In the rows, 128 means zero.
Known rows, with every step that occurs:
vuzos nasir lavof fafe dolotor: [123 135 116 154 125 107  93 113 160 120 174  21 150 165 101 142 131 144
 149  98 124  87 131 153 146  93 118  92 110 102 101 125 129 126 111 139]
vuzos lumokir: [134  89 133 163 140  98 105 147 156 159 133 138 133 178 115 134 117 143
 103 107 117  81 142 176 147 110  75  96  70 171 116  86 112 127 106 117]
mudim difiz femum lavof fafe: [139 119 114 130 110  97 101 142 212 146 127  97 123 167  92 136 116 148
  98  78 100  95 108 178 137  95  86 106 125 148 119 100 140 140 108 137]
femum lavof: [132 126 128 151 121  89 101 128 181 162 142 131 143 172 107 139 116 160
 120  83 135  96 139 165 137  93  93  96  96 173 141 106 122 114 101 122]
fafe lavof femum difiz mudim: [169 135 120 124  83 105 113 166 192 146 120 144 134 171 109 132 111 141
 124  57 132  85 122 196 121  94  46  95 137 173 128  99 110 118 123 124]
sode nasir lavof fafe vuzos: [122  90 122 160 163  91 106 158 170 113 155  54 147 153 118 150 102 147
 171  69 133  90 134 144 142  91  88  93 121 146 109 126 110 134 124 143]
mudim difiz: [144  90 148 152 164  94 108 144 170 155 111 148 132 174 101 134 130 146
  84  89 118  78 123 180 129 106 102  92 129 175 125  94 110 116 114 138]
lavof fafe: [126  80 123 140 161  91  97 139 163 136 156  85 127 172 117 156 109 147
 123 122 112  79 118 170 135 108  84  93  82 152 120 108 124 127 102 134]
sode nasir dolotor: [129  97 122 146 143 103  84 133 148 139 139 145 155 169 116 142 129 137
 110  57 103  78 140 167 132 108  83  94 100 144 156  98  94 118 124 122]
vilabe vezim kasen: [126  96 135 145 153  86  72 160 187 136 149 153 158 184 104 155 109 159
 111 118 130  88 131 179 142 106 103  91  72 142 152  94 136 166  85 114]
femum difiz mudim: [151  96 129 143 122  97 112 140 172 164 126 116 147 174 104 124  93 139
 100  95 131  84 118 194 121 105  76  94 108 179 137  93 104 144 114 118]
difiz femum lavof fafe dolotor: [127 133 106 125  57  96  94 108 183 133 164  45 131 173  92 150 125 152
 132  81  94  98 109 163 148  90  84 108  94 127 109 116 145 122 101 121]
vezim sesi: [144  71 134 151 142  92  87 133 152 139 135 103 127 182 100 146 120 157
 101 122 111  83 133 176 126 108  76  85  91 196 132 101 114 111 109 122]
kasen vezim sesi nasir lavof: [149 116 140 182 172  74  91 136 140 141 144 100 137 174 105 136 136 155
 107 109 160 101 162 173 129  97  96  82 127 212 126 114 113 144 114 122]
fafe sode nasir vuzos: [124  56 145 168 155 101 100 153 125 130 113  84 170 170 104 140 103 153
 123  43  87  93 134 153 135 108  90  90 135 171 140 117 103 114 118 136]
kasen nasir: [128 103 137 143 172  95 102 157 142 146 148 119 141 176 116 151 126 154
 113  86 144  83 130 171 132 111  94  85  81 161 122  99 106 126 118 114]
lavof femum difiz: [153 112 142 144 108 107 113 171 167 146 107 170 120 166 110 141 123 148
 116  81 127  75 120 187 126 110  72  88 111 171 113  91 118 125 116 133]
vuzos nasir lavof femum: [149 142 136 155 125 112  95 165 167 135 136 125 135 164 110 137 129 154
 140  48 119  77 154 169 136  94  91  80 120 131 111  99 127 141 114 141]
sode nasir lavof: [131 109 132 168 154  94 101 161 167 139 141 135 145 165 117 142 119 145
 128  46 131  75 145 151 131  96  92  88 130 155 147 105 111 137 116 135]
vilabe nasir: [144  94 137 155 169  93  85 151 151 143 136 151 149 172 112 153 117 144
 111  82 151  89 144 171 139 107  80  96  95 150 136 105 114 141 106 131]
vezim sesi nasir sode: [155  62 140 188 168 107  90 141 116 145 127 143 140 176  84 141 130 157
  93  89 111  78 145 174 131 112  97  87 135 196 152 115 109 125 114 125]
sesi vezim kasen nasir lavof fafe vuzos: [117 118 125 147 165  77  95 150 156  89 181  87 164 167 102 147  93 162
 162 133 168  97 125 158 149 106 103  95  87 141  95 123 133 171 131 133]
fafe vuzos nasir: [133  95 138 154 189 101  97 147 153 152 141  87 167 168  97 142 115 155
 153  83 129 102 143 169 153  93 111  85  95 154  91 111 100 126 115 129]
difiz femum lavof fafe: [130 119 106 128  99  94  94 138 200 144 156  79 125 171 102 149 105 154
 130  84  95  96 118 169 142  93  73 103  91 144 118 106 144 143  98 125]
vezim kasen nasir lavof fafe sode: [116  99 121 155 147  99  91 146 143 103 163  62 140 176  96 141 118 161
 133 101 133 100 132 155 135 123 100  99 128 135 148 116 151 146 112 138]
sode nasir vuzos lumokir: [127  58 136 160 142 107 108 178 151 140 121 120 164 168 120 134 102 141
 117  56 100  83 146 167 145 108  69  91  81 154 120  97  88 145 124 120]
sode nasir: [130  78 128 151 187  95  96 163 160 147 133 146 146 170 113 154 119 145
 109  66 128  76 128 164 131 110  88  89 103 167 154  97 101 133 115 123]
kasen nasir sesi: [137 117 146 135 169  95 104 154 133 145 173 136 138 175 112 155 126 154
  85  97 122  78 144 178 122 102  95  79  88 183  94  96 106 114 123 114]
difiz femum lavof: [138 132 124 138  90  94  97 141 191 165 140 133 136 176  99 140 117 156
 119  57  97  97 131 172 141  88  77  98 102 162 128  98 136 135 100 119]
sesi vezim kasen nasir lavof femum difiz: [144 157 136 146 105  96 105 183 164 107 131 208 144 166  98 133 112 158
 121  96 178  78 121 181 128 118  90  87 111 150 122  93 135 180 136 129]
rutev nasir sesi: [135  98 145 154 173 104 104 147 136 139 150 159 147 169  89 148 127 140
  89 103 113  71 149 172 123  94  93  79 120 189  78  91  99 135 116 117]
lavof femum difiz lumokir: [148 126 128 150 117 117 122 185 162 151 105 168 113 174 103 136 125 149
 101  98  89  75 117 201 137 112  59 100  93 190 111  77 111 148 119 129]
vezim sesi nasir lavof fafe sode: [131  83 123 200 159  96  92 116 127 112 131  10 129 171  91 140 125 157
 118 115 113  95 141 158 129 108  85  96 150 195 129 130 134 120 114 140]
femum difiz: [138 101 140 156 145  98 113 151 166 163 120 155 139 171 109 132 116 143
 114 104 132  85 120 181 130 108  93  89 105 177 121  99 111 126 110 130]
vezim kasen nasir lavof femum: [143 123 139 133  99 105  96 185 161 109 145 162 131 174 105 144 134 162
 132  51 137  79 150 171 129 112  76  86 107 127 139  95 137 162 123 128]
vezim kasen nasir: [127  84 133 129 171  98  90 166 155 132 152 161 152 184  99 151 127 159
 114  94 143  90 134 176 134 122  94  90  75 145 151  95 122 159 115 114]

Rows:
[152 130 145 154 181  76  83 134 137 131 166 188 158 171 106 155  97 146
  71 129 152  78 144 179 135 100  89  91  96 185  99 102 117 142 118 130]
vilabe nasir sesi vezim
[123 102  97 151 131 100  88 144 177 132 137  62 138 166  88 151 103 153
 120  51  96 104 110 154 143 106  82 109 134 155 156 110 143 134 108 128]
difiz femum lavof fafe sode nasir
[132  73 149 160 113 103 111 155 144 147 127 110 155 176 120 125 103 147
 120  85  90  86 150 174 147 102  67  92  71 160  91 100 102 132 112 124]
nasir vuzos lumokir
[126 101 135 160 130  88 111 135 165 123 163  39 138 161 120 142 104 153
 174  98 120  94 137 153 145  85  88  94 113 154  82 128 123 119 112 147]
nasir lavof fafe vuzos
[137 140 145 144 179  78 100 139 126 135 179 151 151 175 110 155 108 155
  76 134 141  72 129 180 128 104 106  79  81 196  85  97 108 128 130 114]
kasen nasir sesi vezim
[153 127 130 133 117 100 103 165 177 136 136 154 124 175 118 153 134 153
 136  57 114  82 138 173 134  93  58  90 121 168 116 105 123  95 112 135]
fafe lavof femum
[128 139 112 127 180  85  80 123 183 114 192 122 183 164  73 147  77 168
 130 154 140 113 137 170 157  91 119  94  80 163  92 119 135 162 119 130]
femum lavof fafe vuzos nasir sesi vezim kasen
[132  93 134 145 166  76  81 135 162 129 149 192 161 186  93 146  98 157
 106 139 137  82 123 177 141 117  95  95  81 168 147  96 133 163 107 128]
sesi vezim kasen
[122 118 120 177 167 106  90 126 149 128 151  28 146 167  99 134 111 150
 142  98 113  98 135 151 143 102 116  92 136 137 118 120 137 124 104 151]
vuzos nasir lavof fafe sode
[167 103 130 133  85 106 113 160 171 148 111 130 131 169 104 131  99 145
 103  74 127  74 118 202 118 107  56  92 114 170 131  86 112 146 119 121]
lavof femum difiz mudim
[139 111 123 133 111  93 111 143 206 139 126  70 135 161  87 135 110 154
 132  72 107 109 113 174 149  85  87 107 130 155  88 112 131 130 117 138]
mudim difiz femum lavof fafe vuzos
[137  80 124 158 184 113  91 147 141 137 161  78 160 161  95 142  98 153
 160  95 113  96 128 160 158 101 123  88 115 129 103 126 113 123 111 144]
lavof fafe vuzos nasir sode
[146  78 147 187 177 106 100 147 121 160 131 168 151 171  97 143 129 149
 106  62 115  76 145 169 138 107 110  91 138 169 147 115 108 132 110 132]
sesi nasir sode
[180 131 129 162 104  88 105 156 155 134 115 101 132 164  96 122 117 148
  97  89 166  95 145 202 114 101  63  84 147 211 127 101 109 167 130 114]
kasen vezim sesi nasir lavof femum difiz mudim
[131  99 104 151 140 102  97 147 191 132 107  79 136 162  78 139 113 148
  89  44 100 103 102 163 137 108  95 111 168 158 157 103 138 132 117 139]
mudim difiz femum lavof fafe sode nasir
[136 109 135 172 195  78  93 126 119 130 150 146 160 172  92 152  96 152
  69 108 115  79 125 164 130 109 107  89 137 218 127 101 116 112 124 130]
fafe sode nasir sesi vezim
[139  50 151 170 157  99  98 145 126 130 117  71 161 175 100 142 122 160
 116  89  92  89 151 176 127  99  74  84  98 196 112 122  96 139 122 121]
vezim sesi nasir vuzos
[121  95 113 157 166  95 100 158 175 120 156  85 135 159 123 151 107 141
 135  74 128  75 129 150 130 101  86  92 118 138 139 113 119 144 115 140]
sode nasir lavof fafe
[136 132 114 127  68 100 102 113 200 134 135  52 129 170  81 138 136 147
 102  75 100  96 100 173 143  92  97 111 130 128 111 110 140 122 112 130]
mudim difiz femum lavof fafe dolotor
[139 100 136 150 167  92  81 156 128 124 159 223 166 182  86 144 102 161
 103 112 151  78 120 172 143 128 121  89 101 149 156 101 127 162 119 123]
sesi vezim kasen nasir sode
[143 128 147 150 167  74  97 121 141 142 170 169 147 177 106 150  99 153
  76 141 117  70 132 179 130  96  98  84  95 208  91  99 119 120 116 128]
nasir sesi vezim
[155 142 131 136 111 106 117 177 188 144 115 186 124 167 115 141 130 146
 136  64 135  85 125 183 129  96  62  91 135 176 107 104 117 103 120 135]
fafe lavof femum difiz
[130 123 141 127 166  88  78 171 163 126 184 157 161 181 102 163 117 163
  82 121 136  85 142 186 132 105 111  79  68 153 118  90 126 164 104 100]
vilabe vezim kasen nasir sesi
[133 123 142 171 159 100 102 146 160 146 148  79 164 163 105 128 117 153
 170  65 133 101 157 156 151  81 114  84 119 145  87 119 109 127 118 140]
fafe vuzos nasir lavof
[164 131 136 171  94 108 120 163 163 143 107 120 141 160 103 123 117 142
 114  39 142  75 143 192 117  95  64  92 152 166 131 101 112 170 129 126]
sesi nasir lavof femum difiz mudim
[142 111 144 136 163  76  84 131 154 129 173 207 156 185  87 149  98 158
  77 150 113  77 136 184 131 108  97  89  90 193 120  94 134 153 111 128]
nasir sesi vezim kasen
[124 104 127 178 131  92 102 119 146 125 150  34 128 171 110 138 108 152
 137 102 106  91 129 150 136 103  94  98 144 158 121 121 146 105 101 152]
nasir lavof fafe sode
[135 113 113 156 154 113  95 137 165 141 161  82 165 156  88 134  94 162
 164  81 132 111 136 153 163  91 127  95 114 135 116 132 117 119 110 138]
femum lavof fafe vuzos nasir sode
[151 157 116 141 118 116 124 190 185 150 114 182 117 176 108 135 135 145
 122  81  95  86 122 196 141  98  48 104 117 196 107  90 108 122 122 132]
fafe lavof femum difiz lumokir
[117  63 111 163 194  97  92 143 143 123 136  60 140 168 103 158 105 146
 117  88 114  87 113 153 136 120  91  99 126 164 156 110 124 117 111 137]
lavof fafe sode nasir
[146  69 143 174 162  87  99 153 119 142 124  85 157 176 107 129 120 152
  98 119 127 108 162 187 145 109  74  85  77 212  95 106  91 152 122 106]
kasen vezim sesi nasir vuzos lumokir
[118 105 119 133 149  98  92 164 169 108 175 101 139 173 109 148 118 156
 138 104 141  88 135 161 134 114  92  92  91 120 137 110 139 169 115 130]
vezim kasen nasir lavof fafe
[124  84 121 143 199 101  94 143 161 133 156  36 158 162 105 152 103 151
 161 112 127 101 127 167 155  98 105  90  81 137  85 119 109 134 115 135]
lavof fafe vuzos nasir
[139 121 133 136 199  89  73 139 156 132 175 205 175 181  77 146 100 156
  83 144 119  82 141 186 139 107 118  82  84 166 117  93 128 171 116 128]
vuzos nasir sesi vezim kasen
[115 122 120 165 161  81  86 131 137  91 168  83 156 176  93 142  98 162
 126 136 155  94 118 157 141 123 110  99 116 148 134 116 153 158 118 138]
sesi vezim kasen nasir lavof fafe sode
[163 125 140 170 139  81  93 155 142 124 131 111 121 169 107 143 141 160
 111  85 150  92 162 180 127 100  76  80 131 204 119 108 123 143 120 124]
kasen vezim sesi nasir lavof femum
[152  94 145 141 131  98 100 157 180 160 109 147 126 178  93 134 131 142
  82  64  84  80 116 187 132 102  87  94 135 160 114  86 125 139 114 136]
mudim difiz femum
[147  96 136 164 173 116  85 151 139 160 145 160 157 173  92 135 115 150
 115  74 111  82 138 167 146 106 127  83 121 138 142 106 113 126 105 136]
vuzos nasir sode
[161 153 125 178 139 100 114 179 144 135 111 134 113 170  96 126 143 152
  95 113 133  96 146 203 132 106  65  93 125 236 109  92 108 171 131 122]
kasen vezim sesi nasir lavof femum difiz lumokir
[124 120 126 155  91  93 104 105 157 116 173  30 130 170 112 145 129 145
 144 100 117  80 125 152 139  94  97  98 116 126 103 126 133 106 109 140]
nasir lavof fafe dolotor
[123  90 147 134 155  86  89 161 139 110 151 153 184 181 101 144  94 163
 120 111 135  88 129 175 139 115  96  86  66 150 119 108 113 175 128 120]
sesi vezim kasen nasir vuzos
[117 127 117 144 161  80  87 151 162  96 179 124 153 173 108 148  98 157
 131 140 163  82 121 164 138 116 102  93  82 135 128 110 141 182 121 131]
sesi vezim kasen nasir lavof fafe
[124  67 149 124 142 103  94 176 143 121 146 132 171 181 104 142 113 163
 130  77 113  93 142 173 135 114  88  85  76 132 132 108 110 162 120 120]
vezim kasen nasir vuzos
[137 118 121 168 144  76  90 103 132 111 169   4 134 171  99 147 144 150
 121 135 154 100 139 166 136  99 104  92 122 174 105 133 122 129 117 122]
kasen vezim sesi nasir lavof fafe dolotor
[121  88 112 172 147  98 113 166 170 118 151  60 145 153 121 136  98 139
 158  78 136  91 142 148 155  98  74  99 101 146  96 112 107 142 127 131]
sode nasir lavof fafe vuzos lumokir
[138 152 128 175 106 130 127 194 158 130  98 175 128 162  90 121 135 136
 121  79 114  72 135 184 133  98  66  95 135 179  82  77 102 177 127 128]
rutev nasir lavof femum difiz lumokir
[137  99 143 119 169  97  92 163 146 132 177 173 147 183  94 154 127 159
  86 103 118  85 147 182 124 113  93  85  84 165 126  92 122 149 119 113]
vezim kasen nasir sesi
